Every row comes from one small tree of marks. The marks that hang from a mark follow it in brackets, in the order of their numbers. Every link used is in the known rows. Which tree was each row made from?
Known rows
q932[q538[q398[q356]] q966]: [-18.4 -16.6  -8.3  -3.4  -0.5  13.0 -19.5  29.8  -4.8   0.8 -26.7  -5.4
 -10.8  -8.5  -8.8  -9.8  -5.3   1.7 -10.5  13.9  -3.9  -5.9  11.2  -8.6
  -1.5   2.8   5.1  -8.9 -11.5  12.0]
q538[q398[q356[q515] q684[q932]]]: [-12.6 -14.8   0.4 -12.4  -5.2   8.7 -30.6 -19.8   2.4  -9.3  -5.2  -9.1
   5.2   2.0   9.7  -5.5  -2.5   6.6  -9.9 -13.0  -3.0 -17.9   0.8  -7.8
   2.5  12.2  -8.9   3.7  15.6  22.5]
q51[q515]: [-11.2   5.3  -1.1   2.7  -6.7  -9.3 -18.5  -2.4   4.0  24.5 -17.0  -5.8
  14.9  -1.7   8.1 -14.7   0.6   6.9  -6.3  14.2  -8.6 -12.2   2.4   5.4
  -5.6   7.0  -4.9  -1.3 -14.4  28.9]
q277[q356 q966[q932]]: [-35.7 -11.0  -6.3   2.2   1.7  11.6 -22.0  -1.5   7.3  17.5  -6.1  -6.5
   3.4  -3.0  -0.1  11.0  -3.9   7.5   2.3   9.3  -8.7 -11.2  13.6 -10.2
   7.5  -2.1  -5.5  -3.2  -6.3  31.5]
q538[q398 q932[q966[q277]]]: [-35.9 -12.5  -6.3  -2.6   7.8   9.2 -23.9 -29.0   7.4  10.4 -17.8  -5.3
 -11.0  -0.9  13.7  -5.1  -7.9   1.7  -7.8   8.6 -10.2 -24.5 -10.9  -2.2
   1.5   1.3  -9.4  -4.1 -29.9  16.8]
q538[q398 q932[q966[q277[q356 q684]]]]: [-47.1 -14.1  -6.8  -4.1   8.7   9.4 -25.8 -22.8   7.9  12.0 -18.1  -4.5
  -9.1   0.2  15.1  -1.4  -6.4   3.9  -4.2  10.3  -6.8 -27.9  -1.4  -6.5
   1.9  -0.4 -10.3  -5.3 -18.8  22.6]
q277[q538[q398[q356[q515] q684] q932] q966]: [-30.8 -27.2  -3.0  -1.8  -6.9  25.8 -30.9  29.6   6.0  -5.5  -9.3  -2.2
  -2.1  -4.8   5.5   2.0  -2.4   6.4  -2.7  -5.3  -9.0 -17.4  15.9  -7.6
  -0.4   7.8 -17.2 -17.7 -10.5  17.7]
q538[q398[q684] q932]: [-17.6 -12.1   1.5  -7.9  -1.1   5.5 -23.6 -32.5   5.5   2.9  -2.3  -4.5
   3.8   8.5  17.9   0.8  -5.5   4.4 -12.9  -2.2  -7.0 -25.0 -11.5  -0.2
  -1.5   5.8 -12.7  -6.3 -15.4  20.7]
q51[q515[q356[q277[q538 q966] q398[q684[q932]]]]]: [ -7.7   2.7   6.5  -3.3 -10.2   8.3 -35.6   9.1   6.7  10.3 -28.2  -3.5
   7.2  -5.4   8.0 -14.2   2.3   8.0  -4.3   1.8  -5.1 -15.2  15.0  -4.6
   6.6  13.4 -20.0  -1.5   9.6  25.1]
q538[q932]: [-19.2  -2.9   4.7  -3.8   4.0  -0.2 -16.5 -23.0   7.8  12.4  -6.4  -5.3
   7.9   6.4   9.0   3.5  -8.9   3.0 -13.2  -2.5 -11.3 -13.3 -11.9   3.0
 -11.6   1.2  -7.5  -2.9 -19.1   6.1]
q51[q515[q356[q398[q684[q277[q966] q932[q538]]]]]]: [ -9.4   4.6   0.8  -2.2  -7.8   2.4 -33.7  -1.6   5.3  14.2 -27.2  -3.1
   3.1  -6.9   6.4 -23.3   2.4   7.4  -5.0   2.5  -3.0 -11.8  16.8  -7.2
   0.6  13.5 -11.6   1.2   7.6  26.6]
q515[q356]: [ -8.5  13.9   9.0 -10.7  -5.3  -6.1 -25.1 -18.7   2.6  13.5   0.4  -4.4
  14.8   0.9   6.3  -3.6  -8.1   3.5 -14.6   4.7 -12.7  -9.4   3.2  -2.8
   2.0  -0.3  -7.3  10.8   2.6  10.9]
q277[q356[q515] q538[q398] q684[q932] q966]: [-61.3 -30.1  -7.0  -2.2   2.2  25.9 -37.2  45.1   7.5   1.3  -7.6  -1.4
   0.3 -18.7   5.8  -1.2   0.1  16.2  11.4   0.9   2.6 -18.7  41.2 -16.8
  -6.5  -6.7 -23.2 -18.5  26.7   0.7]
q538[q398[q684[q277]] q932]: [-21.3 -14.1   0.2  -4.4   4.8   6.8 -26.8 -37.0   6.8   3.0  -7.9  -4.8
   0.9   7.3  19.4  -3.7  -5.4   4.9 -13.7 -10.9  -5.9 -26.2 -10.6  -2.9
  -2.3   7.5 -14.7  -4.3 -11.6  13.1]
q966[q277 q932[q538[q398[q684]]]]: [-27.2  -3.8  -4.6   4.4   7.3   4.4 -15.9 -47.2   7.1  19.3 -30.0  -3.9
 -22.3   1.7   3.8  10.1  -5.2   4.1  -5.8  18.8 -14.1  -8.1   5.4 -10.0
   3.4  10.1   0.1   6.8  -6.7  40.1]
q398[q684[q277[q356[q515] q538 q966] q932]]: [-14.4 -16.3  -2.4   1.4   6.4  15.9 -29.5   2.4   3.6   0.0 -12.2  -4.7
   4.5  -7.4   0.4  -1.8  -5.5  11.8  -4.6 -24.7   0.3  -8.6  20.3 -12.9
  -7.7  12.8 -14.5  -5.8  28.0  -1.8]
q538[q398[q356[q277 q515]] q932[q966]]: [-33.7 -20.5   0.1 -11.6   4.3  18.4 -33.5  -6.9   8.6  -3.8 -21.5  -9.3
  -3.7   0.8  12.7  -1.9  -5.2   1.4  -9.1 -13.2  -7.2 -23.5 -11.3  -5.3
   1.8   6.1 -19.9  -5.0  -8.1  16.8]
q538[q398[q684] q932[q966]]: [-18.4 -16.4  -4.9  -8.7   0.5  12.9 -23.8 -19.2   3.3   4.7  -7.4  -3.7
  -1.9  -0.3  12.4  -1.1  -6.8   3.1  -9.3  -0.4  -3.9 -23.3  -6.3  -1.6
   0.5   6.1 -13.6  -9.0 -17.0  19.4]
q684[q277 q398[q356[q515]] q932[q538 q966]]: [-15.4 -28.9 -15.9   0.1  20.2  18.6 -38.1  -9.7   7.6 -10.3 -47.0  -7.5
 -23.5 -21.8  -3.5 -39.2  -3.6   3.4 -10.6 -33.9   2.3  -1.4  19.0 -19.5
 -11.0  14.7   1.4   6.1  33.7 -34.0]
q356[q277[q538 q684[q932] q966] q398 q515]: [-15.2 -28.8   8.3  -5.8   2.6  49.9 -37.8  51.6   9.2 -26.7 -26.2  -3.0
   1.2 -22.1   3.0  10.0   1.3  15.3  -0.2 -16.4   2.8  -7.0  11.7  -9.9
   0.1   9.5 -32.7 -14.3  44.4 -30.8]
q684[q277[q966]]: [-13.3 -10.6  -3.9   8.6  10.5  11.8 -22.6  -2.5   4.5  11.5 -12.6  -5.3
   4.0  -9.7   1.8 -10.6  -5.7   6.5  -8.9  -9.8  -6.7 -10.1   2.8  -2.7
   0.0   4.0  -6.1   0.3  -7.5 -10.3]
q398[q684]: [ 10.2  -2.4   2.8  -5.4  -6.3   4.1 -14.1  -7.7  -2.0   4.6   1.3  -3.9
  17.4   2.3   2.9   8.8  -5.7   7.6 -13.5  -1.5  -3.9  -7.9   3.1   0.2
  -0.9  12.0  -2.0  -0.5   9.5  16.4]
q538[q398[q684]]: [ -4.3  -9.3  -0.4  -6.0  -5.4   5.3 -21.2 -17.3  -0.9  -0.7   1.7  -5.3
   9.3   2.4  11.8  -1.9  -3.5   7.0 -13.1   6.7  -5.5 -19.1  -4.3  -0.4
   5.8   5.5  -5.0  -1.6  -4.8  16.6]
q356[q277 q398[q684] q515]: [ 11.5 -13.9  12.2 -12.3  -1.9  36.4 -32.1  18.3   4.7 -33.8 -18.8  -7.5
  14.2  -6.5   8.3  18.4   0.0  13.1 -14.2 -20.6  -0.3  -5.5 -14.0  -6.4
   3.3  19.5 -24.5  -6.1  46.0 -11.9]
q966[q277[q356[q515] q684[q398]] q932[q538]]: [-48.7  -9.3  -9.5   0.9  13.4   7.4 -22.6 -31.3  12.3  17.7 -35.2  -2.3
 -18.5  -5.9   7.7  11.0  -1.0   9.1   0.9  14.4  -7.9  -6.6  24.3 -19.3
  -3.9   6.9  -0.8   5.7  28.9  31.9]

Write each row's tree
[ -5.7  -9.0   0.0  -2.3  -3.2   5.1 -17.2   8.1  -3.6  -0.4 -13.9  -3.8
  -0.1   0.2   0.5  -3.8  -4.4   5.5 -15.8  12.2  -5.4  -7.3   4.9  -3.6
  -5.9   3.7   1.3  -9.4  -6.5   8.4] : q932[q538[q398[q684]]]
[  2.3 -22.5  10.0  -9.3   0.3  43.5 -35.7  36.1   4.9 -37.1 -27.6  -6.0
   2.9 -13.1   1.9  15.4  -1.7  14.0  -9.4 -24.4   0.7  -3.0  -0.7 -11.4
  -1.7  19.4 -29.5 -12.1  50.2 -24.3] : q356[q277[q538] q398[q684[q932[q966]]] q515]
[-48.6 -17.6   2.0  -1.0   0.5  16.8 -26.3  32.5   5.6 -15.7 -21.7  -5.0
   0.3   5.9   3.0  13.1  -3.9  10.8  -6.7   6.2  -8.9 -14.3  11.0 -19.2
  -6.1   2.8  -5.2 -15.6   8.4   6.4] : q277[q356[q398] q538[q932[q966]]]
[-60.0 -29.4  -1.9  -4.2  -1.5  35.4 -34.1  60.1  10.3 -11.3 -12.9   0.6
   4.1 -11.9   7.4  15.7   2.0  16.6   7.6   0.6   1.1 -15.8  33.4 -19.7
  -8.2   1.0 -20.8 -23.7  30.9   5.3] : q277[q356[q398 q515] q538[q932] q684 q966]
[  5.4  -9.7  -2.4   1.5   1.4  12.4 -20.3  -3.8   0.2   6.9  -6.2  -3.4
  10.7  -4.8   2.0   0.7  -5.0   8.2 -10.5 -13.1  -1.5  -9.6   8.6  -3.5
   1.8  14.2  -6.3  -1.4   9.9   7.6] : q398[q684[q277[q966]]]
[-21.6 -18.7  -6.1  -4.9   6.7  14.1 -26.9 -23.4   4.5   4.9 -12.6  -4.0
  -5.1  -1.3  13.8  -5.7  -6.9   3.7  -9.9  -8.4  -2.9 -24.3  -6.1  -4.3
  -0.1   8.0 -15.6  -7.2 -12.5  12.6] : q538[q398[q684[q277]] q932[q966]]
[-44.5 -17.3  -1.1   3.7  12.9  17.1 -32.0  15.1   8.1 -11.7 -25.1  -6.7
   0.1  -3.2   7.0   1.5  -4.2  11.8  -8.9 -16.7  -7.0 -11.2   5.2 -18.6
 -12.4   6.8 -13.8  -8.6  20.8 -13.2] : q684[q277[q356[q398 q515] q538[q932[q966]]]]
[-41.0 -23.9  -4.8  -7.3   2.4  31.1 -33.4  39.5   6.6  -7.6 -15.4  -2.6
   0.2 -19.0  -0.9   1.1   1.2  15.6   7.9  -2.4   9.9  -8.9  32.2 -19.3
  -5.5   0.4 -12.5 -12.5  40.6  -0.9] : q277[q356[q398 q515] q684[q932[q538]] q966]
[-10.9   7.7   3.7  -4.6  -5.8  -4.7 -31.8  -5.1   7.6  24.0 -25.5  -3.2
  13.4  -4.6  15.0 -19.0   2.4   6.1  -7.0   7.7  -6.3 -17.3  13.9   0.9
   4.1   7.4 -14.5   4.3   8.3  24.7] : q51[q515[q356[q277[q684[q398]]]]]
[-32.9  -9.3  -7.9   1.4   5.3  17.6 -21.8  19.9   2.1  -1.5 -25.9  -5.3
  -4.7 -10.9  -2.6   7.2  -6.3   8.5  -3.1  12.0  -8.4  -6.4  11.1 -13.5
   0.1   6.8  -1.1  -5.2   7.9   9.5] : q932[q966[q277[q356[q398 q515] q538]]]
[-14.0 -16.3  -0.1  -5.8   0.3   6.1 -30.3 -27.6   2.2  -4.8 -12.3  -8.8
   0.2   6.2   9.3 -11.5  -2.7   5.8 -11.6 -15.1  -2.6 -22.1   3.6 -10.0
   7.2  13.0  -4.5   7.3  10.9  19.4] : q538[q398[q356 q684[q277 q932]]]
[-42.8 -19.9   2.8  -2.2   0.0  10.3 -22.2  15.0   6.1   8.8  -8.0   1.6
   2.0  -1.1  13.5   3.9  -2.8   9.9  -4.3  11.0  -5.8 -22.4  19.0  -4.0
  -9.8  -3.2 -15.0 -12.5   0.0   2.8] : q277[q538[q398 q932] q684]
[-25.4  -8.1  -4.6   0.7   9.9   4.2 -21.7 -25.4   7.5  11.1 -32.8  -2.9
 -11.2  -4.7   5.0  -9.1  -3.3   6.1  -5.8   6.5  -4.5 -12.3  21.1 -10.3
   0.6   9.4   8.8  10.4  17.3  10.6] : q966[q277[q684[q398[q356] q932[q538]]]]
[-15.0 -24.5 -10.8  -5.9  -1.9  24.0 -27.0  22.1   6.3   5.5  -8.9   0.0
   5.6 -20.4   5.4 -10.9   2.4   7.8   0.8  -0.1   2.9 -12.5  29.5  -5.3
   5.7   5.5  -2.2  -1.7  20.4   3.7] : q277[q684[q398[q356[q515]]] q966]
[-21.0 -27.8 -12.8  -4.3   0.1  26.1 -25.6  12.3   8.5  12.7 -17.9   1.2
  -9.1 -21.3   1.2  -5.8   3.0   6.4   3.8   3.7   1.5  -6.9  34.4  -9.9
   3.3   6.1  -4.2  -1.5  20.8  15.4] : q277[q684[q398[q356[q515]]] q966[q932[q538]]]
[-12.8   9.5   4.1  -2.1  -6.6  -1.9 -30.3  -8.9   8.5  30.4 -23.7  -4.5
   9.4  -4.6   9.8 -12.2   0.4   4.7  -3.5   8.3 -10.4 -14.7   9.4   1.3
   6.6   7.1 -19.9   3.4  -6.2  37.1] : q51[q515[q356[q277[q966[q932]]]]]
[-14.1  10.4   7.1  -4.6  -4.6  -6.2 -31.1  -8.2   7.5  28.6 -23.9  -4.1
  12.4  -4.1  11.1 -17.0   0.0   6.4  -4.6   4.3  -5.5 -16.8  13.6   1.1
   0.8   6.0 -19.4   4.7   6.4  26.0] : q51[q515[q356[q277[q684[q932]]]]]
[ -1.4   6.5  16.6 -11.9  -3.9  12.6 -33.0  -5.9   4.7  -8.4 -15.9  -5.7
  10.6   2.2   8.0   3.1  -4.5   5.5 -16.8  -2.0  -9.6 -12.7  -3.9  -7.1
  13.6   5.8 -14.9   8.7  18.8  -0.3] : q515[q356[q277 q398]]
[  1.9  -9.4   4.7 -10.8  -6.6   3.9 -23.1 -16.4   0.6  -1.4 -10.5  -8.3
   9.2   9.1  -2.3   0.8  -4.8   5.2 -10.6 -20.5  -0.9 -10.5  13.8  -9.4
   1.8  20.0   1.2   9.5  25.5  30.5] : q398[q356 q684[q932]]
[-29.2 -12.0  -5.8  -3.9   8.3   9.9 -21.2 -17.7   8.9  13.3 -24.8  -3.3
  -6.5  -2.8   7.2  -1.7  -7.0   1.7  -6.7  -0.5  -6.7 -16.0   5.0  -5.4
  -3.1   7.7  -2.3   0.8  -6.4  15.7] : q538[q932[q966[q277[q684[q398[q356]]]]]]
[-16.7 -15.3  -5.0  -3.0   5.2   8.8 -28.5 -21.7   1.1   0.2  -9.6  -7.0
  -0.2  -2.3   9.1 -10.5  -4.9   7.9  -8.8  -6.9  -0.5 -21.0   3.2  -9.0
   4.1   6.2  -9.0  -0.2   6.2   7.4] : q538[q398[q684[q277[q356] q932[q966]]]]
[-26.3  -4.9  -3.1  -1.1   8.8   6.6 -17.0 -19.6   7.2  16.5 -19.4  -4.4
  -3.8  -1.6   4.7   3.2 -10.3   1.5  -8.1   2.9 -10.5 -12.9  -6.1  -0.8
  -6.5   4.2  -5.8  -2.6 -21.1  12.5] : q538[q932[q966[q277]]]
[-11.4  11.9   4.1  -5.1 -11.9  -5.5 -29.1  -6.6   5.2  14.7 -18.4  -4.5
  12.5  -0.9  11.2 -16.8   2.2   6.9  -7.5  13.5  -8.6 -13.9   5.5  -2.2
   2.1   9.4  -8.3   4.9   0.2  31.5] : q51[q515[q356[q398]]]
[-51.9 -16.7   1.2  -5.6  -0.5   9.9 -32.2  16.8   7.0 -11.2  -7.4  -5.8
   8.5   6.5  14.8  12.9  -3.5  12.3  -7.0  -4.7  -9.8 -18.4   9.2 -15.3
 -13.8   2.3 -19.3 -18.2  14.5  15.0] : q277[q356[q515] q538[q398[q684] q932]]
[-26.5 -10.5  -6.6  -2.4  10.0   9.8 -19.2 -19.3   8.6  15.7 -21.9  -2.1
  -6.1  -6.0   8.2  -1.7  -7.8   2.5  -6.6   3.1  -6.7 -15.0   2.5  -2.5
  -5.1   4.7  -3.9  -1.8 -10.0   7.8] : q538[q932[q966[q277[q684[q398]]]]]
[-53.0 -13.6   1.8  -4.3   0.1   9.5 -25.2  44.4   4.5   1.9  -6.2  -2.1
  17.5  -5.0   6.9  15.8  -1.4  16.9   0.1   5.2  -3.3 -10.8  32.4 -14.6
 -16.3  -3.2 -14.3 -13.3  39.3   4.9] : q277[q356[q515] q538 q684]
[-19.5  -8.0  -1.6  -0.5   2.3   3.7 -15.3 -26.4   4.7  16.2 -14.6  -4.8
 -10.7  -0.7   1.0   5.1  -4.8   3.9  -8.5  15.3 -12.0  -4.9  -0.1  -4.6
  -3.5   0.8  -4.5   1.2 -12.0  20.5] : q966[q932[q538[q398]]]
[-11.7   0.5  17.0 -11.1  -4.9  17.0 -33.6  13.9   4.8  -7.4 -17.5  -1.8
   9.3  -0.5   8.1   6.6  -2.7   8.6 -12.6   1.0  -7.1 -14.1  11.8  -9.7
  10.3   4.8 -18.3   3.6  29.4  -2.3] : q515[q356[q277[q538 q684] q398]]
[-16.3  -1.5   9.6 -10.3   1.3  11.5 -33.5   6.1   6.7   9.3 -19.5  -0.7
   6.0  -5.6   9.3  -1.5  -6.0   4.5 -11.2  -2.6  -8.3 -14.9  17.3  -6.0
   5.0   1.4 -20.3   1.9  19.0  -3.8] : q515[q356[q277[q538[q932[q966]] q684[q398]]]]
[-45.3   1.6  -3.9   1.7  11.1   1.1 -20.5 -50.3  12.5  19.7 -21.4  -8.0
  -7.9   2.3   8.3  19.4  -5.5   7.8  -0.9   9.5 -16.2  -8.5   2.2 -13.8
   0.7   6.9  -5.9  11.3   9.7  41.2] : q966[q277[q356[q515]] q932]
[-12.0   3.7   0.3  -4.2  -2.6  -0.7 -33.1   2.6   6.3  24.4 -34.5  -2.6
   3.4 -11.2   7.7 -24.8   1.0   5.0  -4.8   6.0  -2.9 -13.3  20.7  -2.0
   0.7   7.2 -15.0   1.3   9.4  18.2] : q51[q515[q356[q277[q684[q398 q932[q538 q966]]]]]]
[-32.9  -8.7  -0.8   2.3  20.2   2.4 -32.2 -27.7   9.0   4.9 -18.7 -10.6
   1.6  -5.3   4.4 -13.7  -7.8  10.2  -7.3 -28.9  -2.6  -9.4   3.3 -13.4
 -14.7   3.1 -13.3   6.0  24.6 -20.1] : q684[q277[q356[q515]] q932]
